Known rows, with every step that occurs
S/V: [ 0.02  0.19  0.05  0.00  0.27  0.17 -0.23  0.36 -0.12  0.31  0.02 -0.04
 -0.30  0.23  0.24 -0.27  0.08  0.08 -0.05  0.31  0.12 -0.10  0.06 -0.06
  0.17 -0.01 -0.04]
J/D/P: [-0.10  0.12 -0.01  0.02  0.08  0.10 -0.19  0.54  0.08  0.44  0.04 -0.12
 -0.04 -0.22  0.37 -0.43  0.02  0.00 -0.13  0.17 -0.01 -0.02  0.02 -0.12
  0.29 -0.14  0.16]
Y/D/P: [-0.14  0.20 -0.06  0.03  0.07  0.18 -0.20  0.52  0.10  0.56  0.08 -0.10
 -0.15 -0.20  0.23 -0.45  0.09  0.03 -0.22  0.25 -0.05 -0.08 -0.04 -0.16
  0.19 -0.06  0.13]
S/K: [-0.03  0.13 -0.02  0.11  0.28  0.17 -0.27  0.47 -0.14  0.69 -0.15 -0.09
 -0.11  0.28  0.07 -0.37  0.27 -0.06  0.03  0.20  0.11 -0.01  0.03  0.08
  0.16 -0.11 -0.04]
V/S/J/D/Y: [ 0.08  0.25  0.06  0.08  0.07  0.09 -0.12  0.17 -0.06 -0.12  0.06 -0.08
 -0.09 -0.04  0.29 -0.41 -0.09 -0.02 -0.09  0.20 -0.04 -0.16  0.12 -0.14
  0.06 -0.16  0.20]
K/D/J: [-0.04  0.23 -0.07  0.08  0.03  0.24 -0.04  0.36 -0.04  0.07 -0.28  0.16
 -0.19  0.13  0.41 -0.30  0.20 -0.08 -0.15  0.25 -0.05  0.00 -0.05  0.03
  0.26 -0.02  0.05]
J/D/V/S: [ 0.28  0.22 -0.09  0.12  0.18  0.22 -0.31  0.25 -0.12  0.08 -0.22 -0.09
 -0.24  0.00  0.32 -0.18  0.12 -0.11 -0.07  0.18  0.03 -0.07  0.10 -0.01
  0.14 -0.13 -0.08]
J/D/V: [ 0.28  0.16 -0.12  0.08  0.13  0.25 -0.27  0.44  0.01  0.23 -0.25 -0.08
 -0.18 -0.02  0.40 -0.22  0.11 -0.07 -0.10  0.25  0.09 -0.01  0.03  0.17
  0.18 -0.11 -0.02]
P/D/K/S/M: [ 0.07  0.21 -0.15  0.07  0.10  0.21 -0.36  0.37 -0.02  0.28  0.17  0.11
 -0.17  0.20  0.34 -0.32  0.02 -0.05 -0.03  0.04 -0.05  0.04  0.08  0.18
  0.04  0.20  0.01]
K/S/V/D: [ 0.12  0.36  0.04 -0.08  0.41  0.10 -0.19  0.38 -0.31  0.01  0.21  0.21
 -0.40  0.07  0.32 -0.23 -0.07 -0.03  0.01  0.12  0.11 -0.08  0.15  0.27
  0.19  0.12 -0.11]
P/D: [ 0.09  0.29 -0.20 -0.01  0.09  0.29 -0.22  0.50  0.08  0.38 -0.11 -0.11
 -0.22  0.05  0.37 -0.34  0.29 -0.14 -0.17  0.22  0.01 -0.05 -0.03 -0.01
 -0.01  0.03 -0.02]
J/D: [ 0.10  0.28 -0.13 -0.02  0.09  0.18 -0.29  0.56  0.08  0.29 -0.08 -0.01
 -0.12 -0.02  0.36 -0.36  0.08 -0.10 -0.12  0.19  0.00 -0.04  0.03  0.04
  0.16 -0.09  0.04]
D/Y: [-0.03  0.16  0.07  0.09  0.06  0.25 -0.21  0.28  0.04  0.27 -0.02 -0.11
 -0.04 -0.03  0.21 -0.53  0.13  0.09 -0.04  0.30  0.18 -0.08  0.00  0.04
  0.16 -0.15  0.23]
Y/D: [ 0.08  0.36 -0.18  0.00  0.08  0.28 -0.31  0.53  0.09  0.42 -0.05  0.01
 -0.24  0.00  0.21 -0.40  0.14 -0.07 -0.22  0.27 -0.04 -0.11 -0.03 -0.01
  0.07 -0.02  0.02]
D/V/S: [ 0.14  0.15  0.04  0.19  0.22  0.28 -0.30  0.18 -0.19  0.10 -0.22 -0.12
 -0.29  0.13  0.26 -0.20  0.28 -0.08 -0.05  0.26  0.11 -0.07  0.09  0.01
  0.14 -0.10 -0.10]
V/D/K/S: [ 0.17  0.24  0.05  0.11  0.23  0.14 -0.34  0.44 -0.22  0.27  0.23  0.17
 -0.17  0.11  0.34 -0.38  0.09 -0.01  0.08  0.06  0.18 -0.01  0.05  0.28
  0.21 -0.01  0.01]
M/S: [-0.10  0.04  0.10  0.17  0.11  0.25 -0.27  0.22  0.09  0.03 -0.32 -0.08
 -0.14  0.09  0.28 -0.35  0.17 -0.04 -0.06  0.22  0.16 -0.21  0.09  0.23
  0.10 -0.06 -0.06]
P/D/K/S/U: [ 0.26  0.20  0.09  0.21  0.08  0.18 -0.19  0.29 -0.22  0.19  0.26 -0.10
 -0.08  0.12  0.39 -0.47  0.38  0.15 -0.02  0.09  0.06  0.09  0.02  0.06
  0.01  0.10 -0.06]
M/S/V/D/J: [-0.11  0.10  0.10  0.09  0.18  0.13 -0.02  0.16 -0.14 -0.32 -0.35  0.08
 -0.34  0.10  0.41 -0.12 -0.13  0.07 -0.11  0.14  0.05 -0.22  0.11  0.20
  0.19 -0.08 -0.02]
P/D/K: [ 0.22  0.14 -0.10  0.13  0.02  0.22 -0.32  0.50  0.04  0.67 -0.05 -0.08
 -0.10  0.15  0.35 -0.36  0.24  0.02 -0.06  0.18  0.11 -0.01 -0.07 -0.10
  0.05 -0.09  0.05]
M/S/J/D: [-0.01  0.12  0.05  0.12  0.09  0.10 -0.15  0.30  0.06 -0.23 -0.20 -0.02
 -0.16  0.12  0.39 -0.28 -0.06 -0.13 -0.13  0.19 -0.04 -0.22  0.13  0.12
  0.03 -0.07 -0.03]
V/S: [-0.03  0.26  0.04  0.11  0.19  0.23 -0.31  0.29 -0.13  0.14 -0.07 -0.07
 -0.24  0.14  0.21 -0.34  0.28 -0.11 -0.08  0.23  0.02 -0.09  0.08 -0.11
  0.12 -0.09 -0.05]
K/D/V/S: [ 0.30  0.28 -0.03  0.17  0.21  0.22 -0.23  0.19 -0.23  0.15 -0.20  0.12
 -0.31  0.04  0.30 -0.16  0.25 -0.12 -0.04  0.19  0.02  0.01  0.10  0.01
  0.23  0.01 -0.13]
J/D/V/S/U: [ 0.26  0.25  0.14  0.25  0.13  0.13 -0.15  0.17 -0.27 -0.11 -0.11 -0.13
 -0.21 -0.06  0.32 -0.24  0.28  0.08 -0.11  0.13 -0.04  0.03  0.16 -0.06
  0.18 -0.07 -0.13]
P/D/V/S/K: [ 0.29  0.14 -0.18  0.16  0.31  0.21 -0.27  0.25 -0.26  0.54 -0.27 -0.18
 -0.22  0.21  0.13 -0.17  0.30 -0.13  0.01  0.11  0.05  0.00  0.07  0.01
 -0.01 -0.07 -0.17]
K/S: [ 0.03  0.22 -0.03  0.03  0.22  0.31 -0.31  0.36 -0.09  0.10  0.16 -0.02
 -0.18  0.18  0.30 -0.45  0.26 -0.12 -0.01  0.24  0.12 -0.05  0.02  0.27
  0.06  0.09 -0.05]
U/S/K/D: [ 0.22  0.22 -0.11  0.03  0.34  0.08 -0.20  0.40 -0.22  0.58 -0.04  0.20
 -0.10  0.19  0.12 -0.34  0.27 -0.08  0.10  0.09 -0.09  0.07  0.07  0.35
  0.29 -0.08 -0.08]
S/K/D: [ 0.16  0.30 -0.09  0.08  0.25  0.10 -0.17  0.47 -0.18  0.73 -0.12  0.23
 -0.12  0.17  0.15 -0.32  0.21 -0.12  0.03  0.12  0.00  0.08  0.04  0.07
  0.28  0.03 -0.07]

Rows
[ 0.01  0.07  0.17  0.19  0.19  0.16 -0.22  0.28 -0.21  0.05  0.26 -0.01
 -0.17  0.43  0.31 -0.41  0.17 -0.04  0.02  0.26  0.13 -0.09  0.03  0.10
  0.06  0.00  0.01]  D/K/S/J
[-0.18  0.17 -0.04  0.00  0.22  0.17 -0.32  0.34  0.01  0.04  0.00  0.07
 -0.22  0.19  0.22 -0.31  0.12 -0.03 -0.05  0.15 -0.17 -0.03  0.15  0.39
  0.26 -0.03  0.02]  U/S/M
[ 0.26  0.24  0.08  0.25  0.14  0.20 -0.11  0.13 -0.27 -0.06 -0.13 -0.21
 -0.29 -0.01  0.34 -0.24  0.44  0.05 -0.14  0.16 -0.05  0.02  0.12 -0.10
  0.04  0.03 -0.18]  P/D/V/S/U
[-0.22 -0.01  0.15  0.13  0.10  0.03 -0.07  0.31  0.07 -0.03 -0.07 -0.15
 -0.09 -0.08  0.40 -0.36 -0.09 -0.04 -0.15  0.15 -0.04 -0.20  0.11 -0.05
  0.17 -0.13  0.08]  M/S/J/D/P
[ 0.25  0.28 -0.12  0.14  0.18  0.28 -0.35  0.23 -0.11  0.18 -0.18 -0.08
 -0.34  0.02  0.21 -0.21  0.18 -0.09 -0.15  0.26  0.00 -0.10  0.05 -0.04
  0.06 -0.06 -0.11]  Y/D/V/S
[ 0.14  0.24 -0.06  0.00  0.02  0.18 -0.21  0.36  0.11  0.26 -0.02 -0.07
  0.02 -0.17  0.30 -0.50 -0.06  0.06 -0.07  0.20  0.08 -0.06  0.02  0.05
  0.14 -0.18  0.25]  J/D/Y
[ 0.17  0.09 -0.03  0.21  0.34  0.18 -0.28  0.23 -0.30  0.49 -0.25 -0.14
 -0.20  0.28  0.06 -0.20  0.28 -0.08  0.06  0.17  0.10 -0.01  0.10  0.05
  0.14 -0.14 -0.16]  D/V/S/K
[ 0.24  0.06 -0.04  0.08  0.24  0.16 -0.18  0.30 -0.08 -0.14 -0.11 -0.10
 -0.23  0.18  0.40 -0.21  0.11 -0.08 -0.07  0.26 -0.06 -0.08  0.08  0.35
  0.15 -0.19 -0.05]  U/S/J/D/V
[ 0.32  0.16 -0.09  0.17  0.28  0.18 -0.17  0.37 -0.22  0.62 -0.28  0.13
 -0.20  0.17  0.19 -0.18  0.24 -0.08  0.04  0.20  0.11  0.09  0.04  0.19
  0.29 -0.01 -0.13]  S/K/D/V
[ 0.27  0.22 -0.05  0.15  0.17  0.25 -0.19  0.36 -0.11  0.32 -0.23  0.15
 -0.25  0.04  0.36 -0.20  0.24 -0.08 -0.07  0.27  0.09  0.06  0.02  0.17
  0.31  0.04 -0.08]  K/D/V
[ 0.07  0.26 -0.11  0.10  0.16  0.15 -0.32  0.26 -0.07 -0.04 -0.21  0.07
 -0.29  0.03  0.30 -0.10 -0.07 -0.11 -0.11  0.07 -0.14 -0.01  0.22  0.05
  0.20  0.03 -0.07]  J/D/V/S/M
[-0.16  0.18  0.17 -0.01  0.30 -0.01 -0.09  0.47 -0.20  0.34  0.13  0.05
 -0.29 -0.17  0.30 -0.26 -0.10  0.11 -0.09  0.14  0.05 -0.06  0.11 -0.09
  0.39 -0.06  0.06]  S/V/D/P
[ 0.18  0.17  0.15  0.10  0.24  0.02 -0.27  0.46 -0.24  0.51  0.07  0.17
 -0.27  0.14  0.28 -0.23 -0.06  0.16  0.05  0.13  0.19 -0.05  0.08 -0.01
  0.33 -0.15  0.02]  S/V/D/K
[-0.18  0.24  0.01  0.04  0.10  0.19 -0.07  0.44 -0.10 -0.11 -0.27  0.09
 -0.27  0.06  0.42 -0.26  0.09 -0.07 -0.17  0.17  0.01 -0.07  0.01  0.15
  0.28 -0.11  0.07]  V/D/J
[ 0.14  0.09  0.04  0.15  0.16  0.25 -0.38  0.36 -0.13  0.37  0.23 -0.01
 -0.07  0.24  0.29 -0.47  0.21  0.01  0.08  0.18  0.22 -0.02 -0.03  0.19
  0.11 -0.02  0.03]  D/K/S
[ 0.00  0.25  0.00  0.02  0.13  0.10 -0.15  0.49  0.00  0.01 -0.03 -0.02
 -0.20  0.15  0.38 -0.32  0.03 -0.16 -0.16  0.24 -0.07 -0.11  0.07 -0.03
  0.10 -0.07  0.02]  S/J/D
[ 0.28  0.22 -0.12  0.10  0.11  0.26 -0.40  0.40 -0.07  0.46  0.27  0.05
 -0.13  0.14  0.25 -0.47  0.11  0.01 -0.02  0.18  0.11 -0.05 -0.04  0.14
  0.01  0.00  0.03]  Y/D/K/S
[-0.09  0.10  0.29  0.29  0.07  0.16 -0.12  0.15 -0.09 -0.18 -0.20 -0.13
 -0.13  0.04  0.29 -0.40  0.32  0.15 -0.09  0.17  0.07 -0.11  0.15  0.13
  0.14 -0.02 -0.10]  M/S/U
[-0.23  0.31  0.01  0.10  0.18  0.16 -0.31  0.28 -0.08  0.03 -0.09  0.09
 -0.30  0.15  0.19 -0.23  0.07 -0.11 -0.10  0.13 -0.14 -0.04  0.20 -0.05
  0.19  0.07 -0.04]  V/S/M
[ 0.06  0.11 -0.11  0.07  0.21  0.15 -0.05  0.28 -0.18  0.24 -0.24  0.13
 -0.09  0.26  0.25 -0.30  0.24 -0.05  0.00  0.13 -0.13  0.05  0.00  0.31
  0.25 -0.15  0.01]  U/S/K/D/J
[ 0.19  0.34 -0.07  0.11  0.29  0.07 -0.20  0.33 -0.29  0.58 -0.11  0.23
 -0.18  0.16  0.10 -0.27  0.23 -0.17  0.05  0.08 -0.06  0.05  0.11 -0.05
  0.23  0.01 -0.13]  V/S/K/D
[-0.08  0.01  0.08  0.19  0.21  0.02 -0.07  0.30 -0.10  0.61 -0.16  0.08
 -0.01 -0.06  0.19 -0.36  0.07  0.00  0.02  0.06  0.02 -0.03  0.10  0.04
  0.33 -0.05 -0.01]  M/S/K/D/P
[-0.10  0.22  0.04  0.00  0.20  0.14 -0.03  0.34 -0.20 -0.11 -0.20  0.11
 -0.37  0.14  0.40 -0.16 -0.05  0.04 -0.14  0.18  0.02 -0.10  0.04  0.09
  0.27 -0.09  0.03]  S/V/D/J
[ 0.14  0.23  0.10 -0.07  0.32  0.05 -0.13  0.21 -0.20  0.05  0.16  0.10
 -0.21 -0.08  0.22 -0.36 -0.13  0.21  0.05  0.15  0.08 -0.12  0.13  0.33
  0.26 -0.18  0.16]  U/S/V/D/Y
[ 0.12  0.18  0.00  0.16  0.22  0.21 -0.13  0.16 -0.20 -0.16 -0.15 -0.16
 -0.39  0.26  0.35 -0.14  0.25 -0.20 -0.16  0.28 -0.05 -0.14  0.09 -0.11
 -0.05  0.00 -0.13]  P/D/V/S/J
[-0.11  0.19  0.07  0.07  0.13  0.10 -0.10  0.47 -0.03  0.52  0.05  0.11
 -0.11 -0.16  0.33 -0.41  0.16 -0.02 -0.10  0.17 -0.01  0.04  0.02 -0.13
  0.39  0.00  0.09]  K/D/P
[-0.06  0.13  0.03  0.09  0.23  0.04 -0.08  0.47 -0.16  0.82  0.00  0.09
 -0.04 -0.05  0.17 -0.39  0.15 -0.02  0.00  0.10 -0.02  0.08  0.05 -0.09
  0.39 -0.04  0.04]  S/K/D/P
[ 0.08  0.27 -0.05 -0.01  0.20  0.14 -0.17  0.40 -0.09 -0.18  0.18  0.00
 -0.19  0.17  0.42 -0.37  0.01 -0.21 -0.09  0.19 -0.05 -0.10  0.08  0.15
  0.02  0.05 -0.02]  K/S/J/D
[ 0.13  0.24 -0.12  0.02  0.02  0.28 -0.18  0.32  0.10  0.34 -0.05 -0.15
 -0.06 -0.11  0.30 -0.48  0.15  0.02 -0.11  0.23  0.09 -0.07 -0.04 -0.01
 -0.02 -0.06  0.20]  P/D/Y
[ 0.10  0.10  0.04 -0.05  0.36  0.17 -0.25  0.25 -0.15  0.16  0.10 -0.06
 -0.26  0.25  0.21 -0.30  0.14  0.12  0.02  0.28  0.02 -0.11  0.07  0.25
  0.17 -0.14 -0.04]  U/S/V
[ 0.13  0.13  0.00  0.13  0.16  0.19 -0.20  0.31 -0.15  0.10  0.25 -0.05
 -0.19  0.37  0.40 -0.37  0.18 -0.10 -0.04  0.21  0.06 -0.08  0.00  0.05
 -0.09  0.06 -0.01]  P/D/K/S/J
[ 0.29  0.17 -0.08  0.08  0.10  0.19 -0.39  0.43 -0.06  0.34  0.22  0.03
 -0.02  0.11  0.38 -0.44  0.06 -0.01  0.06  0.10  0.14  0.00  0.02  0.18
  0.10 -0.05  0.05]  J/D/K/S
[ 0.31  0.05 -0.03  0.24  0.25  0.17 -0.17  0.19 -0.18  0.41 -0.44  0.12
 -0.16  0.15  0.22 -0.16  0.16 -0.06  0.06  0.14  0.15 -0.02  0.10  0.33
  0.24 -0.01 -0.18]  M/S/K/D/V
[ 0.04  0.35  0.07 -0.05  0.33  0.05 -0.18  0.47 -0.24  0.21  0.01  0.19
 -0.39  0.03  0.29 -0.19 -0.05  0.02 -0.06  0.16  0.08 -0.09  0.14  0.07
  0.29  0.00 -0.06]  S/V/D
[-0.21  0.04  0.22  0.20  0.15  0.17 -0.13  0.18 -0.01 -0.26 -0.23 -0.08
 -0.23  0.31  0.30 -0.31  0.12 -0.10 -0.10  0.30  0.07 -0.28  0.12  0.11
  0.04 -0.05 -0.08]  M/S/J
[ 0.24  0.23 -0.18  0.10  0.14  0.32 -0.31  0.41  0.02  0.34 -0.20 -0.07
 -0.30  0.02  0.26 -0.26  0.17 -0.03 -0.18  0.32  0.07 -0.07 -0.03  0.13
  0.10 -0.05 -0.05]  Y/D/V
